What can hang from each mark:
minuriz: vuzik
sarul: digo vuzik
vataz: minuriz
lise: gazot vuzik
vuzik: lise minuriz sarul
digo: dibe sarul
gazot: dibe lise sarul
dibe: digo mepov

Each row was made from one small tree. The marks that hang from a mark follow it in brackets, in alphabetical order. Every link used is in the known rows. Write each row's tree.
Known rows:
gazot(dibe(mepov) lise(vuzik)): [ 17.2  12.9  35.0 -25.1   2.9 -10.4 -19.8   8.9  -7.5   2.9  14.1 -31.4
  24.2 -31.0 -10.8   9.5   1.6 -17.5 -10.4  -1.0 -19.8 -12.0 -31.5]
minuriz(vuzik(lise sarul(digo(dibe)))): [-11.2  -5.4  13.1  26.8  -2.2  26.7 -10.7  19.6  29.5 -19.5 -12.7  -2.3
  -7.8  29.7  -0.2 -17.3  -1.2   3.0  31.1 -23.7  -4.1 -12.5 -20.0]
gazot(dibe lise(vuzik)): [ 16.1  -6.2  36.5 -19.6  11.1  -2.8 -29.9  14.3  -2.7   7.2   4.5 -25.7
   2.0 -27.0  -8.7  -4.8   1.5 -12.1  -9.8  15.8 -16.9  -5.9 -25.7]
sarul(digo(dibe(mepov)) vuzik(minuriz)): [  4.3  19.5 -20.2  -2.0  -5.6   5.5   7.5  -4.3  10.6  -7.2   7.3 -19.3
  19.8  21.4 -29.2  10.5 -18.7 -14.7  -5.4 -32.9 -15.0 -11.8   6.0]
sarul(digo(dibe(mepov)) vuzik(lise minuriz)): [ -3.4   4.9 -19.0  -0.9 -20.3   0.8   2.9  -4.9   5.8 -38.4   4.7 -21.1
   5.0  27.3 -23.8   3.7 -25.9 -14.1   7.1 -53.0  -1.2 -10.4  -5.1]
gazot(lise sarul(vuzik)): [  0.2   4.5  42.8  12.6   5.1  -6.8 -25.1   6.1  -1.1  10.9   8.1 -28.7
   9.5  -8.4   3.7  -8.0 -20.1 -12.0 -27.2   8.3 -11.7   5.1 -28.2]
vuzik(lise minuriz sarul): [-28.9 -29.3  23.0  -2.4 -26.7  19.8 -22.7  -2.1  12.0 -36.9  -3.0 -13.8
  -3.5  -7.2 -22.4 -36.5 -37.5 -15.8  21.8 -41.2  -6.2   5.6   6.0]
dibe(digo(sarul) mepov): [ -5.1  19.1  37.8 -36.3 -13.9  -0.1   9.6 -10.6   3.3  35.8   9.8 -36.7
  41.6 -32.3  -8.4  14.8   0.8 -13.1  -2.4   2.5 -23.5 -18.7   2.0]
lise(gazot vuzik(minuriz sarul(digo))): [-36.2 -20.0 -28.5 -26.9  16.4  16.0 -32.4  -4.5  18.8 -42.8  10.5  -3.8
 -14.3  -7.0 -22.6 -16.7 -25.3  22.0   3.7  -7.4 -26.4 -16.6  33.4]
dibe(digo(sarul(vuzik))): [  0.6   7.7  27.3 -27.6  -1.6   4.5 -10.4  11.8   3.4  29.4   6.9 -29.0
  14.6 -15.3  -9.9   3.0 -12.1 -21.0 -15.8   4.9 -21.1 -11.1   8.9]
gazot(dibe(mepov) lise sarul): [  6.7  22.1  55.2  11.1 -10.7 -16.0 -15.7 -11.7  -4.8  13.8   0.6 -30.6
  41.7 -15.6  15.4  11.7  -7.1 -13.7 -13.4  -2.2 -19.0  -3.6 -48.9]
minuriz(vuzik(lise(gazot(sarul)))): [-10.1 -22.7  36.5  18.7  26.8   4.3  -8.8  -2.7  19.8 -10.5   7.3 -22.6
  -3.4 -10.4   9.1 -22.2  -3.0  -3.4   4.8  -8.8 -16.0 -13.3   7.1]
dibe(mepov): [  8.7  10.7  30.8 -23.7   5.0   6.8  -6.8 -22.0   3.7  25.8  20.6 -30.7
  26.5 -37.3 -37.8  -0.8   0.5 -19.2  -3.8  -6.1 -15.9  -3.6   0.2]
gazot(dibe): [ 17.8  -0.1  31.2 -10.4   7.4   8.9 -28.8 -12.9   5.2  20.7  -0.1 -21.2
   9.9 -22.7 -27.4  -5.9   3.5 -21.0  -2.7   1.1 -17.4   3.2  -5.7]
gazot(dibe lise(vuzik) sarul): [  7.4  -1.0  48.1  -1.0   8.8  -7.5 -26.7  20.2  -0.8   6.9   0.1 -22.6
  10.0 -15.4  18.0  -2.0  -6.4 -10.6 -19.0  20.1 -24.3  -3.6 -34.7]
sarul(digo vuzik(lise)): [  3.4  -7.7  -9.0 -13.7   1.0   0.8 -46.1  -3.4   4.6 -23.5  12.2 -24.0
 -25.4  -5.2 -33.5 -10.2 -21.5   2.3   2.4 -24.9   3.2   0.1 -15.2]
lise(vuzik(sarul(digo))): [-14.9  -2.1  -2.9 -27.5  15.7  19.4 -43.3  14.5  14.6 -12.1  12.0  -4.7
 -10.5 -16.1 -24.7 -12.8 -12.0  14.3   6.2   4.6 -20.9  -5.7  -2.9]
vuzik(lise sarul(digo)): [-23.4 -11.3   6.3  -8.3 -13.1  16.2 -48.4 -11.5  12.8 -30.2  -0.7 -12.1
 -14.8  -5.8 -21.5 -19.6 -20.8  14.3  23.4 -18.9   0.9   1.9 -21.6]
vuzik(sarul): [-11.9  -5.1  34.8  -5.6   4.3  27.6 -27.7  -5.0  12.5   9.7   1.5 -11.9
   8.1 -19.9 -28.1 -21.9 -13.5 -13.6   3.7  -1.8 -18.4   4.7  -0.3]
minuriz(vuzik(lise(gazot))): [ -1.4 -28.5  22.8   0.9  27.3   8.5 -14.4  -9.9  18.5 -10.4  11.5 -25.2
 -10.2 -19.0 -18.5 -23.6   2.1  -5.7  13.5 -11.5 -10.5 -15.8  16.2]
vuzik(lise minuriz sarul(digo(dibe))): [-31.8 -17.4  -2.8  12.6 -28.8  24.1 -11.1  -3.9  20.2 -43.4 -20.2  -5.4
  -8.6  32.9 -11.6 -20.5 -28.0   4.4  25.8 -32.5   1.3  -3.8  -2.9]
vataz(minuriz(vuzik(lise))): [  3.7 -25.3  22.9  -5.4 -12.8   4.4  14.2   9.4  21.9   3.4  -8.4 -33.0
  -5.6 -18.4 -20.3 -26.6  26.6 -18.3  13.2 -27.8 -15.1  -2.9 -19.1]
minuriz(vuzik(lise(gazot(dibe)) sarul)): [-10.2 -21.0  29.4  17.6  14.6  13.3 -34.5   4.1  15.7 -34.1  -7.0  -3.9
  -4.4   1.3   2.8 -21.6  -6.2 -15.9  20.1 -34.2 -17.8 -11.1  -6.1]
digo(dibe(mepov) sarul(vuzik(minuriz))): [ 10.1  10.9  27.6 -11.4 -11.7  13.4   8.6  11.9   5.6  13.7   0.0 -16.9
  39.6  16.4  -4.2   8.5 -17.7 -40.3 -14.7 -32.7 -16.7 -10.2  17.1]
lise(gazot(dibe(digo mepov) sarul)): [-16.7  25.5  21.5  -2.0   5.8 -19.0  17.2 -28.4   3.8   5.9   6.5 -30.7
  39.7 -12.6   6.5  20.0  -0.4  -8.6 -11.8   0.3 -40.8 -24.1  -0.5]

Which tree is each row?
[ -3.1  27.0   9.8  21.1   6.3  23.6   4.6  11.6  28.6   7.4  -2.1  -4.7
  28.4  21.9  -6.7   3.3   8.5  -2.4  16.7 -18.0 -22.4 -19.9 -16.7] : minuriz(vuzik(sarul(digo(dibe(mepov)))))
[ 19.0  22.0  43.1 -14.3   6.7  15.9   0.0  10.6   1.1  29.5   3.2 -18.5
  34.6   8.9  -2.7  21.1  -1.3 -39.0 -18.5 -12.0 -16.0 -10.0   0.2] : digo(dibe(mepov) sarul(vuzik))
[  6.6  24.4   4.6  -7.7   2.9  11.4   5.1 -22.4  11.8  20.6   6.5 -22.5
  21.5   2.4 -27.5  14.1   8.0   2.8   3.7   1.7 -11.0 -14.4  -8.7] : sarul(digo(dibe(mepov)))
[ -2.4 -25.7   7.6 -11.3 -11.6   4.6 -19.3   3.9   3.4 -30.1  10.1 -27.5
 -11.6  -9.2 -35.4 -27.0 -36.6 -29.3   3.4 -45.8  -4.4   4.8  12.0] : sarul(vuzik(lise minuriz))
[ -5.0 -12.4 -19.9   3.1 -12.7  10.2  -6.8   2.6  11.6 -34.7  -3.7 -17.4
 -17.0  31.9 -22.6 -10.8 -26.7  -7.7   7.9 -36.1   2.9  -3.6   2.1] : sarul(digo(dibe) vuzik(lise minuriz))
[-24.5  -2.7  -4.8  11.3 -14.5  28.8  -7.2  -5.1  24.5 -11.3 -14.3  -2.7
   5.0  25.1 -15.5 -14.0 -19.9   6.3  11.1 -11.0 -13.1  -4.6  10.1] : vuzik(minuriz sarul(digo(dibe)))
[-19.9 -15.1  -4.6   1.7 -22.1   9.8 -14.8  13.0  29.0 -25.5 -18.7 -12.9
 -13.4   1.7 -10.1 -26.0  14.5   9.1  25.5 -36.8 -14.1  -3.1 -36.8] : vataz(minuriz(vuzik(lise sarul(digo))))
[-16.0  27.5   9.7   2.2  -5.9  20.7  -3.8 -12.3  15.4   1.5  -3.6  -7.1
  24.4  15.3 -17.2  11.5  -3.3   0.5   8.1  -9.8 -14.5 -11.2 -16.1] : vuzik(sarul(digo(dibe(mepov))))
[ -9.0 -19.9  39.8  12.7   1.6  24.1 -21.6  19.0  21.7 -13.4  -0.5 -12.4
  -2.0 -10.1 -12.0 -33.2 -10.2 -16.9  25.4 -30.1 -10.3  -2.7 -11.2] : minuriz(vuzik(lise sarul))
[ -5.4 -18.5 -23.7 -12.6 -13.7   1.1 -35.1  -4.3   8.6 -40.7   8.8 -23.7
 -21.5  -0.9 -32.5 -19.6 -36.4   0.6   9.8 -42.3   1.8   2.3   1.9] : sarul(digo vuzik(lise minuriz))
[-23.2 -12.5   1.6  25.4  16.9  21.8 -12.2   0.3  28.5 -32.5 -10.4  -0.2
 -13.3  31.0   2.0 -12.9   2.0  13.8  24.0 -15.0  -7.0 -24.2  -1.1] : minuriz(vuzik(lise(gazot) sarul(digo(dibe))))
[-24.6  -8.2 -16.4 -28.5  34.0  16.3 -43.0  -5.3  15.5 -25.5  14.6  -3.0
 -16.2 -12.1 -21.5  -9.3  -9.2  23.5   0.9  12.1 -24.9 -17.1  16.1] : lise(gazot vuzik(sarul(digo)))
[ -3.6 -13.2  12.8   4.7   9.3  -8.4   7.7  -4.3  13.3 -15.5  -0.1 -31.4
  -1.4  -8.5  -4.2  -8.4   9.6 -10.7  17.2 -16.6 -22.8 -28.3   4.9] : minuriz(vuzik(lise(gazot(dibe(digo)))))
[-18.2   6.5  19.6   3.2  11.8 -10.6   4.9 -22.6   6.9   6.8  -2.3 -26.6
  17.9 -10.1   8.9   6.8  -0.1  -3.5 -13.2  16.2 -36.1 -19.4   6.5] : lise(gazot(dibe(digo) sarul))
[  3.4  29.5  23.8   7.0 -15.3 -19.1 -32.5 -20.3  -0.9   2.3  -1.3 -26.6
  30.3  -9.4  17.2  20.3  -3.8  15.6  -7.3  -0.2 -13.9  -6.0 -59.5] : gazot(dibe(mepov) lise sarul(digo))
[-19.5  -3.3  27.9  -6.0  -2.8   3.1 -32.6 -25.8  -1.3 -42.5   0.8 -11.5
  16.3  -6.0  -9.0   1.5 -15.0 -17.8  10.8 -42.6 -14.9 -10.2 -14.9] : vuzik(lise(gazot(dibe(mepov))) sarul)
[-23.1 -19.6  -9.9   5.6   3.0 -10.7  -1.5 -11.4  28.0 -21.3 -11.6 -22.3
 -12.6   0.8  12.6 -13.5  20.3  24.2   6.5 -13.7 -19.8 -14.1 -19.4] : vataz(minuriz(vuzik(lise(gazot(sarul(digo))))))
[-32.8 -25.4 -12.2   0.9  -4.7  -3.9 -24.7 -33.1  15.0 -43.2   1.9 -19.7
 -13.9  -1.9   1.2 -16.7 -29.8  26.3   7.7 -14.6  -6.7  -9.0  13.2] : vuzik(lise(gazot(sarul(digo))) minuriz)
[-26.7 -12.3  -6.5 -16.5 -10.9   9.3 -34.8  13.9  12.3 -35.3   3.7 -12.9
  -6.7  -8.2 -11.4 -21.3 -31.7  22.2   4.8  -3.5 -14.5  -6.0 -12.7] : gazot(lise(vuzik(minuriz sarul(digo))))
[-28.0 -24.1   3.2 -27.3 -12.8  -5.5  -5.7  -5.0   2.6 -32.8   1.3 -31.5
  -3.1  -1.9  -1.5  -7.7 -31.9 -13.4  -4.1 -29.6 -13.6 -18.0  34.2] : dibe(digo(sarul(vuzik(lise(gazot) minuriz))))
[-29.5 -30.5  14.4   3.9  -2.3  10.6   2.8   0.9  24.7 -27.5 -14.4 -14.9
  -9.4  -4.9  -7.9 -28.5  17.9  -9.4  13.1 -33.5 -22.5  -9.5  -7.5] : vataz(minuriz(vuzik(lise(gazot) sarul)))
[-16.3  -2.2   9.3 -20.3   4.7   7.8 -46.4  13.2   8.4 -17.0   7.1 -14.5
  -9.9 -14.7  -8.6  -9.9 -15.5  25.1   0.4  16.1 -13.5  -9.9 -28.6] : gazot(lise(vuzik(sarul(digo))))
[  3.0  27.0  28.3 -34.4  -6.8  -4.1   2.3   7.4  -1.9  25.8  16.7 -34.7
  35.5 -17.2 -11.0  17.1  -9.3 -25.5 -12.9 -13.8 -25.0 -17.5  -0.5] : dibe(digo(sarul(vuzik)) mepov)
[-13.9   1.7  13.5 -31.5 -36.9  -9.1   8.3   9.2  -3.1 -19.9   9.3 -36.7
  23.0  -6.1  -5.5   2.2 -32.4 -29.9   0.5 -53.3 -13.7 -15.4   6.2] : dibe(digo(sarul(vuzik(lise minuriz))) mepov)
[-10.1 -31.3  11.2  -8.5   7.2   0.7  12.3  -8.2  20.7  -9.7  -6.9 -30.5
 -12.2 -15.7 -16.6 -23.1  27.5  -7.4   9.0 -19.6 -18.8 -12.9  -0.3] : vataz(minuriz(vuzik(lise(gazot))))
[  2.6  -2.4  30.0 -11.9 -25.4   6.6   4.6  14.5   1.6 -13.4  -1.8 -19.5
  24.3  21.0   0.7   6.0 -26.0 -42.0  -1.5 -50.9  -2.2  -9.1   4.7] : digo(dibe(mepov) sarul(vuzik(lise minuriz)))
[ -5.4  28.0  37.4 -12.4  -8.6 -27.5  16.6  16.7  -3.3   4.0   9.9 -37.4
  36.0 -18.0  21.2  20.4  -1.4 -11.2 -16.3   7.1 -36.6 -22.8 -39.7] : gazot(dibe(digo mepov) lise(vuzik) sarul)
[ -8.1  -3.0  11.9 -24.5 -17.9   3.9   2.1  12.9   8.1   9.4   2.6 -31.4
  15.5  -8.5 -10.1  -7.2 -27.5 -22.9 -10.2 -15.5 -22.9 -11.1  25.5] : dibe(digo(sarul(vuzik(minuriz))))
[ -8.3 -17.3  11.2  -8.1  19.9  -1.0 -14.3   2.0   9.8 -20.2   5.6 -12.2
   7.4  -9.3   7.2  -8.9 -17.0 -12.0 -16.0  -4.0 -37.8 -11.5  28.8] : lise(gazot(dibe sarul) vuzik(minuriz))
[ 10.0 -16.7  40.8 -26.4  -3.5   9.4 -46.9  11.4  -2.0  -1.6   4.7 -23.4
  -4.9 -12.0  -8.4  -8.9 -21.7 -24.8  -4.9 -21.8  -0.1   3.6  -7.4] : digo(sarul(vuzik(lise)))
